Each row comes from the steps of one path. Every step used is in the known rows, and no mark comes twice. Write the path behind each row, first mark first.
In the rows, 128 means zero.
Known rows
M/W: [125 101 131 160 153 155  75 131 129 108 153  64  94  87 106 149 133 106
 139  99 131  80 153 101  79 151 153 111 111 159 158 118 107 123 110 121
 123 128 116 117 148 109  88 107  95]
S/X: [112  95 150 172 177 157 100 143 100 141 129  76 129  62 116 132 145 116
 130  81 145 109 164 100  80 153 136  93 126 137 158 127  99 103 126  98
 148 112 128 115 147 115 104 125 111]
H/T/W: [130  89 127 153 143 164 102 125 114  96 139  86 134 113 151  94 136 108
 131  97 117  90 142 112 145 119 136  87 105 141 150 127 105 117  97 109
 128 123  69 129 110 103  92 121 127]
S/X/W/B/H: [114  87 138 178 169 137 118 156  95 117 142  93 156  45 150  74 133 104
 124  82 109 106 140  80 102 174 119 126 152 137 146 121 121 124 135 102
 150 117 112 126 129 127 106 149 122]
B/W/K: [134  93 126 140 130 166 111 128 145 143 137  78 128 120  95 170 153  89
 121  71 112  95 100 100 147 147 169 101  84 164 152 124 106 142 110 116
 161 135 116 102 142 130  90 115 104]
K/W: [120  93 149 159 151 148  83 140 140 129 133  80 103  86 126 153 168 102
 134 102 139  85 129 110  88 145 166 111 114 145 165 133  96 146 125 116
 122 135 130 122 152 108 102 110 116]
G/W/K: [140  95 142 148 131 163  93 122 146 159 146  73 102 107  91 148 151  93
 119 106 128  80 104  88 129 167 140 101 112 174 154 150  97 162 136 119
 147 118 131  98 151 120  73 115 103]
X/S: [105  95 141 173 169 150  98 134 106 138 133  82 126  98 114 124 149 114
 126  80 145 110 164  96  67 155 142  91 117 149 167 135 103 108 133 100
 151 107 116 102 159 109 108 115 111]
W/B/H/T: [126 111 119 158 132 145 110 150 106 104 155  72 125  91 144  41 131  83
 142 108 103 104 128  82 153 142 109 119 147 110 142 125 114 153 120 116
 116 135  90 133 114 122 116 120 108]
H/T: [122  97 139 161 159 157  87 147 106 111 150  75 120  93 127 104 139 101
 138 109 124 104 152 100 120 133 136  98 124 120 165 127  99 128 110 100
 125 118  95 133 121 116 109 116 108]
S/X/W: [109  74 159 182 197 153  95 153  90 125 137  99 154  44 134 134 137 122
 125  84 124 109 164 101  66 165 147 104 129 150 169 123 104 106 125  92
 158  99 116 124 133 117  96 144 126]
C/B/H/T/W: [151 125 120 146 115 168  93 153  85 108 126  60 130 134 140  41 129  92
 146 115 139 104 143 114 184 105 102 107 110 115 140 121  89 134  73 100
  92 149  49 123  79 108 106 138 142]
H/B: [118  90 136 157 147 165  72 154  98 107 157  70  99 100 125 100 145 107
 134 106 139  96 138 102 116 130 137 105 117 125 163 120  86 133 138 113
 126 129  86 115 121 121 109  97 103]
T/H/B/C: [127  89 114 148 137 159  84 201  76  83 172  62 104  88 103  38 157 106
 142 105 141 105 118  79 161 100 132 104 157  93 145 108  71 172 159  87
 100 127  73 117  91 137 103 111 111]
B/H/T/W/K: [149 103 115 132 110 179 120 130 123 114 140  84 146 146 145  80 125  82
 123  90 122  90 108  94 176 133 123  88 125 133 135 134 113 132  92 120
 128 138  94 119 106 113  82 115 121]
G/W/B: [123  97 131 164 135 138  98 115 136 129 151  68  90  70 117  98 157 102
 127 104 109  79 112  82 131 161 127 122 116 169 143 147 106 161 152 122
 139 121 104 113 152 116  95 129 108]
C/B: [133 103 147 165 149 152  71 153 103 135 134  57  91  87  96 124 151  95
 138 106 156 110 157 110 115 129 139 124  87 133 167 118  80 155 109 108
 125 137  92 114 114 118 123 120 105]
Q/W/G: [117  90 109 166 152 134 106 132 141 108 129 100  95 102 104 146 153 103
 145  81 109  76 138  85  89 166 147 114  87 155 160  94 109 136 139 135
 119 118 141 120 143 110 113 100  93]
T/W/B: [121  74 121 157 136 142 124 106 149  99 139  87 108  86 145 106 151  98
 111  71 110  80 118  89 140 135 147 113  92 165 138 126 116 148 129 138
 152 137  87 122 133 104 104 117 104]
M/W/Q: [134  87 141 165 143 145  73 124 154  98 176  84  85 105 110 169 129 102
 135  99 137  65 148 112  93 162 166 119  84 155 151 114 113 145 122 134
 135 130 136 129 141 107  67  87  86]
K/W/G: [122  99 131 172 150 140 110 163 142 127 117  93  91  91 114 177 167 100
 139  98 115  76 117 106  97 161 177 115  86 138 178 119  97 176 146 125
 117 138 142 110 158 112 109 109  98]
M/W/T/H/B: [114  89 106 149 135 186  68 194 123  56 183  79  92  90 133  66  97  99
 130 108 175  56 132  57 130 128 131 117 156 135 161 149  93 167 141 125
  98 122  56 104 126 137  92 114 113]
W/T/H/B/C: [118  82 100 143 142 170  96 222  91  76 183  69 109  74 114  18 140  99
 129 105 160 100 118  64 172 101 115 116 166 103 150 127  74 193 172 105
 104 106  50 115 100 153 115 117 112]
H/T/W/K: [137  86 127 143 132 172 118 124 141 118 146 101 135 130 141 118 127  97
 114  87 123  81 113  97 157 134 143  83 106 152 155 142 114 140 101 125
 143 127  90 121 121 108  82 111 106]
T/W/G: [132  86 111 166 145 156 130 133 129 102 112  88 109 107 120 152 152  98
 124  78 105  79 128 105 133 146 168 102  63 150 155 106 102 149 131 133
 138 130 106 102 132 104  99 112 101]
G/W: [133 100 144 157 145 158  75 123 120 134 137  57 102  91 100 120 160 107
 138 112 120  89 130 104 116 154 133 106 112 164 151 139  87 139 131 110
 133 113 111 108 140 113  84 126 123]
T/H/B/W: [128  94 113 138 125 177  78 175  96  73 147  64 126 110 118  82 142 101
 143 100 128  86 105  87 173 114 150  96 120 118 148 119  79 147 129  89
 113 142  54 102 100 135  96 132 137]
Q/W/B/H: [118  99 105 148 125 129 101 117 141 107 149  83 109  95 132  64 153  84
 140  83 114  83 124  70 115 156 110 130 137 149 126 108 125 128 127 139
 114 134 122 134 133 116 114 106 108]
Q/W/T: [103  83 115 152 154 156  87 138 159 107 154  96 104  84 127 109 142  97
 125  84 149  81 147  72  87 148 125 119 124 172 152 129 112 133 130 143
 129  99 104 130 146 126 116 107 113]
C/B/H/T/W/M: [170 113 123 139 109 175  85 143 110 107 143  76 125 137 125  57 126  87
 136 111 134  98 156 116 202 106 117 106  81 116 130 120 102 151  90 120
 104 141  70 132  88 107  86 119 119]
C/B/W: [138 115 132 152 133 156  81 153 105 135 123  53 109 107  89 131 158 100
 144  94 131 113 135 115 153 122 144 121  69 145 157 108  82 139  91  96
 122 145  71 107 115 127 117 140 127]
T/H: [125  77 133 158 150 168  82 160 113  94 142  65 119  80 105 109 145  89
 129  95 150  92 136  80 119 133 157 101 123 124 151 127  81 159 129 100
 132 130 110 114 116 123 100 126 115]

Which path is each row?
[156 107 137 145 126 165  76 145 131 132 141  68 104 108  73 150 157  94
 133  91 126 102 147 121 174 122 157 120  35 146 148 108  96 161 108 115
 135 137  93 117 123 123  96 120 104] => C/B/W/M
[132  95 130 150 140 162  93 125 154 131 162  83  93 107  98 173 124  98
 123  89 142  73 128  88  94 161 162 112 111 170 162 131 115 146 113 137
 140 134 138 107 159 114  79  95  77] => M/W/K
[135 116 128 152 142 166  88 156  87 111 145  60 136 109 131  65 135  89
 149 116 119 113 145 103 139 134 116 103 140 104 148 119  98 124 102  96
 108 126  94 130 104 125 105 121 123] => B/H/T
[118  70 159 174 183 156 110 150 117 142 146 114 154  67 125 158 128 111
 106  76 129  97 138  86  78 180 153 100 128 162 174 132 116 125 127 104
 175 106 134 117 143 124  86 131 108] => S/X/W/K
[126  99 119 158 131 145 110 136 121 119 147  60 111  82 124  71 151  80
 130  87 114 100 124  83 131 149 128 128 128 128 136 118 109 156 133 122
 134 141 115 123 128 126 116 115 102] => W/B/H
[134  94 108 164 146 158 129 142 116  95 122  97 123 119 141 118 131 102
 137  95  98  82 130 105 155 136 147  92  85 132 160 115 109 146 117 122
 121 127  83 119 119 105  99 121 110] => H/T/W/G
[134  92 109 147 116 150 124 117 132 101 134  70 125 101 146  66 148  82
 121  79 108  88 116  89 156 136 130 117 113 145 120 120 112 140 119 134
 137 145  89 118 122 110 103 123 116] => T/W/B/H
[142 119 135 157 128 159  72 163  87 134 129  41 106 105  98  83 148  80
 144 109 150 118 150 111 138 129 118 128 109 115 148 110  76 149  99 101
 108 146  94 110 100 124 122 126 117] => C/B/H
[126 106 105 156 135 161 107 172 100 101 130  78 104 119 109 136 151 106
 148  92  94  88 105 103 164 137 158 109  74 125 167  95  94 148 143 112
 118 138  76  95 131 132 110 113 105] => H/B/W/G
[142 131 131 157 129 161  75 177  76 121 140  53 117 115 118  50 132  86
 156 127 142 120 154 107 157 121 101 117 125  99 155 118  84 147  86  93
  88 142  75 124  85 125 122 129 123] => C/B/H/T
[115  97 120 158 155 166  85 150 146 103 163  76  93  76 118 131 120  98
 126  98 152  73 153  82  91 148 144 126 119 167 165 139 113 145 122 142
 125 111  95 113 157 127  99 111  98] => M/W/T
[130  75 132 147 146 153  75 106 165 110 162 103 103 102 100 142 156 100
 127  84 126  78 161  92 101 147 148 107  83 164 138 107 120 122 134 142
 134 109 147 144 148 104  84  85  88] => Q/W/M
[121  80 128 153 137 177  69 181  97  78 161  69 107  98 123  67 137  98
 135 109 154  85 126  78 137 120 146 100 138 108 157 129  76 160 145  99
 114 134  80 111 102 125 102 112 115] => T/H/B
[131  98  93 151 125 171 104 197  97  71 133  77 113 116 108 100 138  99
 149  94 107  78  94  82 182 131 160 101  96 109 160 104  85 172 147  98
 107 144  68  90 109 136 102 131 118] => T/H/B/W/G
[154 129  99 158 115 160 118 176  90 104 111  72 121 137 131  63 124  87
 151 109 115  98 132 110 193 123 112 113  84 106 152 108  90 164  93 113
  86 152  62 108  84 113 111 135 126] => C/B/H/T/W/G
[120  86 118 159 136 145 125 119 135  91 149  96 123  96 165  73 135 105
 122  90 102  80 122  88 158 126 131 101 112 144 145 133 123 146 117 125
 133 130  63 137 119 104 101 123 113] => H/T/W/B
[113  77 125 154 144 166  88 186 152  94 148  89 112  70 133 105 143  85
 121 107 174  71 118  68 114 140 154 118 142 139 167 161  91 192 146 121
 115 125 101 118 144 130 103 130 135] => K/W/T/H
[110  78 120 147 130 177  75 207 136  76 162  93  99  86 152  72 132  96
 124 118 179  61 104  67 135 120 142 116 159 122 168 163  81 194 160 120
  97 132  67 111 129 135 105 118 133] => K/W/T/H/B
[111  74 115 151 141 186  76 201 111  69 170  77 107  84 134  53 121  88
 121 108 172  80 126  60 145 122 130 110 153 116 165 147  82 180 155 117
 118 117  58 110 111 144 110 117 117] => W/T/H/B
[130  81 160 165 140 138  86 134 169 121 156  97  91  99 130 171 165  98
 129 102 136  72 122 120  96 158 173 115  84 141 159 130 102 168 139 129
 136 136 148 136 144 105  82  91 106] => K/W/Q
[121 106 108 159 143 117 113 143 126 111 177  69  83  62 104  93 154 112
 139  85 107  89 127  82 122 137 137 136 137 152 137 107 117 161 143 121
 116 129 102 127 147 121 103 108  78] => M/W/B/C
[128  94 103 151 136 127 140 139 110  97 161  87 122  87 147  40 155 113
 131  85  90 100 115  92 184 108 118 109 135 133 130 116 119 158 132 110
 121 123  55 143 109 113 106 124 110] => H/T/W/B/C
[144  88 150 163 132 148  74 120 144 128 161  73  90 102 105 140 159  99
 132 116 122  78 125 115 127 170 142 109  84 159 143 134  93 157 147 118
 145 114 129 121 133 110  63 110 110] => G/W/Q
[138  88 137 154 135 155  93 127 141 115 151  80 117 112 108 163 164  99
 133  82 106  93 121 121 145 149 169 108  56 146 143 104 106 139 117 113
 157 129 113 125 125 119  84 111 113] => B/W/Q
[114  93 108 142 137 178  88 174 117  97 155  74 115 104 132  91 138 104
 128  92 130  91 115  94 164 120 133 112 108 141 159 130  95 140 133 118
 130 118  40 104 131 147 116 120 127] => H/B/W/T
[130  99 111 148 127 176  82 201 119  97 136  66 118  86  96  85 131  82
 133  93 165  99 123  76 181 115 131 127  98 139 157 138  77 187 108 102
 115 134  44  99 103 149 122 160 143] => C/B/W/T/H
[115  90 107 142 132 156  91 228 116  86 178  84  99  78 133  36 152 103
 133 116 165  82  96  68 158 104 127 120 176 109 157 144  77 205 174 107
  85 119  59 119 119 147 108 117 128] => K/W/T/H/B/C
[124  87 115 148 127 189  67 190 116  82 169  69  98  88 126  39 121  97
 126 132 164  68 109  59 165 133 110 108 158 141 156 168  76 182 165 113
 108 109  49  98 117 143  87 134 138] => G/W/T/H/B
[118  98 125 158 140 109 121 156 139 135 161  83  88  61 120  96 188 108
 132  90 110  96 101  93 122 133 145 132 136 139 147 123 107 188 161 119
 116 136 115 133 149 122 116 109  99] => K/W/B/C
[140 120 112 165 132 148 107 173 107 129 109  67  96 108  80 157 154  96
 151  90 107 104 126 112 163 139 154 126  43 137 170  93  85 169 113 109
 119 147  81  96 122 127 126 139 107] => C/B/W/G
[145 116  96 153 126 166 132 155 100  92 117  82 135 130 144  78 128  89
 146 100  93  92 125 105 175 139 130  97  99 111 144 106 107 142 107 118
 103 135  85 115 103 111  96 126 121] => B/H/T/W/G
[146  86 115 132 120 188  73 169 122  74 165  78 120 117  99  98 143  96
 131  94 126  81 116  89 196 114 163  95  92 117 138 119  95 160 146 104
 125 137  75 114 111 132  74 114 115] => T/H/B/W/M
[116  70 119 158 151 179  91 184 131  89 155  76 118  67 115  89 129  80
 117  92 169  88 138  62 122 135 143 112 132 134 160 144  85 181 141 115
 134 112  87 115 125 138 111 130 116] => W/T/H
[127  96 101 141 127 170  85 214  92  92 182  58  99  79 108   4 141 104
 136 126 150  87  98  63 189 115  99 115 175 125 143 149  72 197 181  98
  95  99  41 105 104 150  90 136 135] => G/W/T/H/B/C
[137  77 128 143 130 169 117 109 153 129 136  93 122 120 121 154 148  91
 104  69 136  82 108  97 133 138 162  92  87 169 149 133 108 146 113 138
 163 133 115 107 135 109  84 103  98] => T/W/K
[128  67 162 176 194 160  89 145 118 119 155 112 150  49 117 151 136 118
 113  83 119 100 172 103  87 164 158 100  98 152 159 120 118 122 141 109
 170  92 139 133 142 115  74 125 102] => S/X/W/M
[138  80 124 146 113 166  79 175 124  68 171  79 119 130 126  97 141  98
 138  99 129  74  99  98 186 128 161 102  93 109 141 116  87 163 138 101
 124 143  72 118  94 133  73 112 125] => T/H/B/W/Q
